Known rows, with every step that occurs
E/G/N/J/A: [ 1.13  0.21 -0.53 -1.09  1.46 -2.13  0.52  1.29 -4.99 -1.24  3.49  3.38
  1.05  3.60  1.31  0.47 -0.78 -1.06  0.79  4.02  0.45 -4.09]
N/J/E: [ 0.66 -0.28 -1.33  1.20 -1.79 -0.85  0.57 -3.60 -1.49 -0.17  0.54  4.68
 -3.20  0.58  0.34  0.31  1.73 -4.08 -1.30 -2.11  0.24 -3.50]
E/J/A/B/Z/G/Y: [-0.45  1.44  1.80 -2.66 -0.48  2.73 -0.42  4.95  4.40  0.74 -2.65 -2.72
 -1.69  3.49  1.71 -0.04 -1.71  4.60  1.50  4.71  0.79  4.93]
J/A/B/Z/G: [-0.80 -0.08  1.62  0.68 -1.09  1.98 -1.39  2.67  5.40  1.31 -3.66 -3.32
  2.07 -1.82 -2.28  0.37 -0.72  4.55 -0.76  0.06 -0.15  3.26]
Z/B/A/J/E: [-0.87 -1.41 -0.29  1.03  1.61 -0.06 -0.41 -4.97  0.17  0.43  0.21 -0.57
  3.34 -4.32  1.57 -1.15  1.28  0.06  2.17 -3.06 -3.01  1.52]
N/J/A/B/Z/G: [-0.28 -0.14  0.35 -1.08 -0.09  1.65 -1.45  4.28  4.32  0.78  0.17 -0.65
  1.44 -1.28 -2.24 -0.61  1.10  7.04 -2.85  0.91  0.92  2.14]
E/J/A: [ 0.72  0.80  1.56 -1.31  1.05 -0.90  0.33  0.68  1.27  0.18  2.10  4.57
 -2.46  3.49  3.89  0.78 -0.63 -5.33  0.04  0.07 -0.78 -0.27]
A/J: [-0.16 -1.45  2.26  1.84 -0.83  0.39  0.66 -3.06 -1.08 -0.72  1.96  0.34
 -1.39  0.54 -1.28 -1.48  1.30 -4.69 -2.07 -3.55 -1.09 -0.07]
J/E/G: [ 0.45 -0.67 -0.75  2.50 -1.54  0.81  0.74 -4.75 -2.66 -0.82 -1.06 -1.47
 -4.09  1.09  2.35  1.08 -2.13 -6.10  3.91 -0.93  0.09 -0.98]
E/J: [ 1.29  0.15  3.00  1.69  0.19  0.89  1.92 -2.05 -0.49 -0.74  1.14  0.56
 -4.06  4.50  2.88  0.85  1.51 -6.30 -1.61 -1.20 -1.14 -0.24]
J/E: [ 0.04 -0.47 -0.05  3.04 -2.80 -0.38  0.74 -4.67 -0.48  0.49 -3.05  1.77
 -3.04 -0.19  1.10  1.10 -0.71 -6.49  0.46 -3.12 -0.82 -2.13]
N/J/A/B/Z/G/E: [ 0.34  1.11 -1.18 -2.49 -1.57 -0.60 -0.29  3.44  0.90  0.40 -0.82 -0.09
  0.32 -1.03 -4.46 -0.52  0.75  5.60 -3.10  0.81  3.87 -0.92]
A/B/Z/G/N/J/E: [-0.15  0.34 -3.64  1.17 -0.34 -1.07 -0.20 -1.32 -2.30 -0.01 -2.51 -4.40
  0.73 -0.73 -1.95  0.41  2.01  7.58 -0.64  3.14  1.70 -1.75]
J/A: [ 0.08 -0.22  2.30  1.06 -1.39 -0.48  0.02  0.18  2.16  0.93 -1.83  5.01
 -0.31  0.63  0.09  1.07 -1.34 -5.36 -0.93 -2.29 -1.57 -1.06]
N/J/A/B/Z: [-0.12  0.74  0.31 -3.34  0.48  1.00 -1.47  5.57  5.45  1.00  1.75  3.12
  1.82 -1.82 -1.92 -0.70  0.59  2.95 -3.49 -1.81  0.16  1.37]
B/A/J/E: [-1.12 -0.85 -2.18  0.94 -0.50 -1.89  0.04 -4.13  0.51 -0.19  3.38 -0.51
 -0.87 -4.69 -0.86 -1.18  0.64 -2.72  1.95 -2.19 -1.91  0.30]
G/N/J/A/B/Z: [-0.03  1.41 -1.22 -2.78  1.49 -1.53 -0.92  5.53  1.48  0.63  0.38  2.40
  3.72 -0.90 -1.96  0.00  0.92  4.70 -2.87  2.24  0.48 -1.28]
N/J/A/B: [ 0.33  0.18  0.30 -3.33  1.07  0.84 -0.83  4.28  2.53  0.82  2.27  7.65
  1.49 -0.25 -1.58 -0.08  1.29  1.27 -3.68 -2.87  0.31  0.22]
G/E/J/A/B: [ 0.88  2.65 -0.78 -5.35  1.29 -1.32  1.16  2.75 -0.98  0.37  1.06  5.01
 -2.31  2.08  0.07  0.83 -0.29 -2.62 -1.40 -1.54  2.71 -0.77]
J/A/B: [-0.34  0.10  1.36 -1.06  0.42  1.18 -0.78  2.85  3.26  1.32 -2.23  4.76
  1.47 -1.01 -1.38  0.98 -0.46 -1.33 -1.85 -3.61 -0.66  1.52]
E/G/Y: [ 0.82 -0.57  4.57  3.44 -3.15  4.17  1.94 -0.72 -2.15 -1.14 -2.86 -0.84
 -3.44  5.24  1.13  0.48 -2.55 -6.01  1.42  0.76 -0.25  1.11]

Rows
[-0.30 -1.04 -2.56 -0.08  0.28 -0.06  0.04 -5.83 -3.90 -1.35  4.11 -1.71
 -3.46  0.08  1.90 -1.55 -1.77 -3.87  4.20 -1.21  0.60 -0.52] : A/J/E/G
[ 0.36  1.22 -1.57 -3.50  3.00 -0.13 -0.85  5.89 -0.53 -0.82  2.87 -1.16
  3.17  0.40 -0.01 -0.17 -0.76  5.34  0.17  3.94  1.02 -0.15] : E/G/N/J/A/B/Z
[ 0.11 -0.21 -0.79 -0.79  1.07 -0.87 -0.33  2.13 -3.12  0.11 -0.15  2.58
  3.10  1.69 -2.05  0.69  1.81  6.95 -2.29  2.76  1.53 -2.06] : Z/G/N/J/A/B
[-0.16 -1.01  3.19  4.07 -1.67  3.93  0.05  0.62  3.31  0.26 -4.43 -7.22
  0.20 -0.51 -2.40  0.56  1.35  3.92 -2.77 -1.60 -0.46  3.73] : A/B/Z/G
[ 0.78  0.26 -2.72  1.68 -1.06 -3.38  1.06 -4.09 -5.93 -0.59 -0.92  3.98
 -1.16  1.63  0.29  0.87  1.29 -2.58 -1.02  1.56  0.43 -6.34] : G/N/J/E
[-0.77 -0.84 -1.80  0.54 -1.20 -1.59 -0.04 -5.99 -1.82 -0.19  1.37  1.31
 -3.05 -1.40  0.34 -1.26  0.03 -4.84  0.98 -3.08  0.16 -1.79] : A/J/E
[-0.23  1.15  0.21 -0.43 -2.34 -0.16 -0.28  2.60  1.85  1.02 -4.93 -2.60
  0.57 -1.42 -3.89  0.47 -1.43  3.15 -1.59  0.35  2.88  0.62] : J/A/B/Z/G/E
[-0.15 -0.17  3.04  2.04 -0.83  3.19  0.13  2.10  4.57  0.51 -3.14 -2.96
  0.60 -1.25 -2.19  0.47  0.89 -0.40 -3.37 -3.91 -1.13  3.46] : A/B/Z
[ 0.17 -0.02 -0.16  1.51 -1.29 -2.60 -0.35  1.29 -0.60  0.03 -0.97 -1.70
  2.37  1.63 -0.50  0.30  0.51  4.38 -1.39  5.44  0.56 -3.31] : B/Z/G/N/J/A
[-0.66 -1.17  0.53 -0.14  0.78  2.43 -0.03 -2.28 -2.31 -0.66 -0.41 -2.70
  1.35 -1.09  3.11 -1.69 -1.81  0.13  6.24  1.06 -1.45  3.47] : Z/B/A/J/E/G/Y
[-0.41 -1.72 -0.88  0.37  3.19  1.45 -0.45 -4.35 -2.01 -0.69  2.34 -3.82
  2.37 -3.13  3.06 -1.41 -0.21  0.63  5.14 -1.52 -2.12  2.60] : Z/B/A/J/E/G
[-0.68 -1.50  2.20  2.44 -0.16  0.18  0.83 -1.22  1.05 -0.75  3.98 -1.22
  0.61 -2.73 -1.92 -1.40  2.02 -2.91 -1.09 -3.03 -2.96  1.66] : B/A/J
[ 0.83  1.96  0.05 -1.13 -1.85 -2.44  0.93 -0.04  0.22  0.06 -0.94 -2.48
 -3.27  2.85  1.48  0.43 -1.07 -0.79  0.24  3.94  2.86 -1.19] : B/Z/G/E/J/A
[-0.31 -1.23 -2.32  1.05  3.88 -1.12  0.17 -4.68 -5.96 -1.18  1.25 -4.70
  4.55 -2.12  2.87 -0.76 -0.26  2.13  5.81  2.25 -1.86 -0.39] : Z/B/A/J/E/G/N
[ 0.22  1.26  0.58 -3.88  3.13  0.82 -0.20  2.98  2.28  0.59  1.94  4.51
 -1.26  1.97  1.74  0.73  0.12 -1.06 -0.64 -1.59 -0.27  2.05] : E/J/A/B
[-0.86  0.76  1.55 -1.38 -0.23  1.36 -1.55  4.62  6.76  1.54 -2.56  0.47
  1.90 -2.46 -1.13  0.35 -1.19  0.57 -1.76 -2.16 -0.91  2.78] : J/A/B/Z
[-0.80  0.52  0.29  1.60  0.00 -0.48 -0.85  2.38  1.24  0.82 -4.66 -4.35
  3.99 -0.49 -1.95  1.14 -0.73  6.17 -0.41  3.42  0.19  0.49] : J/A/B/Z/G/N
[-0.72 -0.56 -4.04  1.20  2.02 -2.79  0.70 -4.17 -6.19 -1.89  4.53 -4.59
  0.53 -2.22  0.97 -0.68 -0.77 -0.77  5.51  3.17 -0.70 -1.35] : B/A/J/E/G/N
[ 1.14 -0.53 -1.91  0.20 -0.31  0.41  0.68 -2.88 -3.56 -1.25  3.27  1.37
 -4.52  1.51  1.87  0.03 -0.09 -2.85  1.84 -0.20  1.21 -2.47] : N/J/E/G
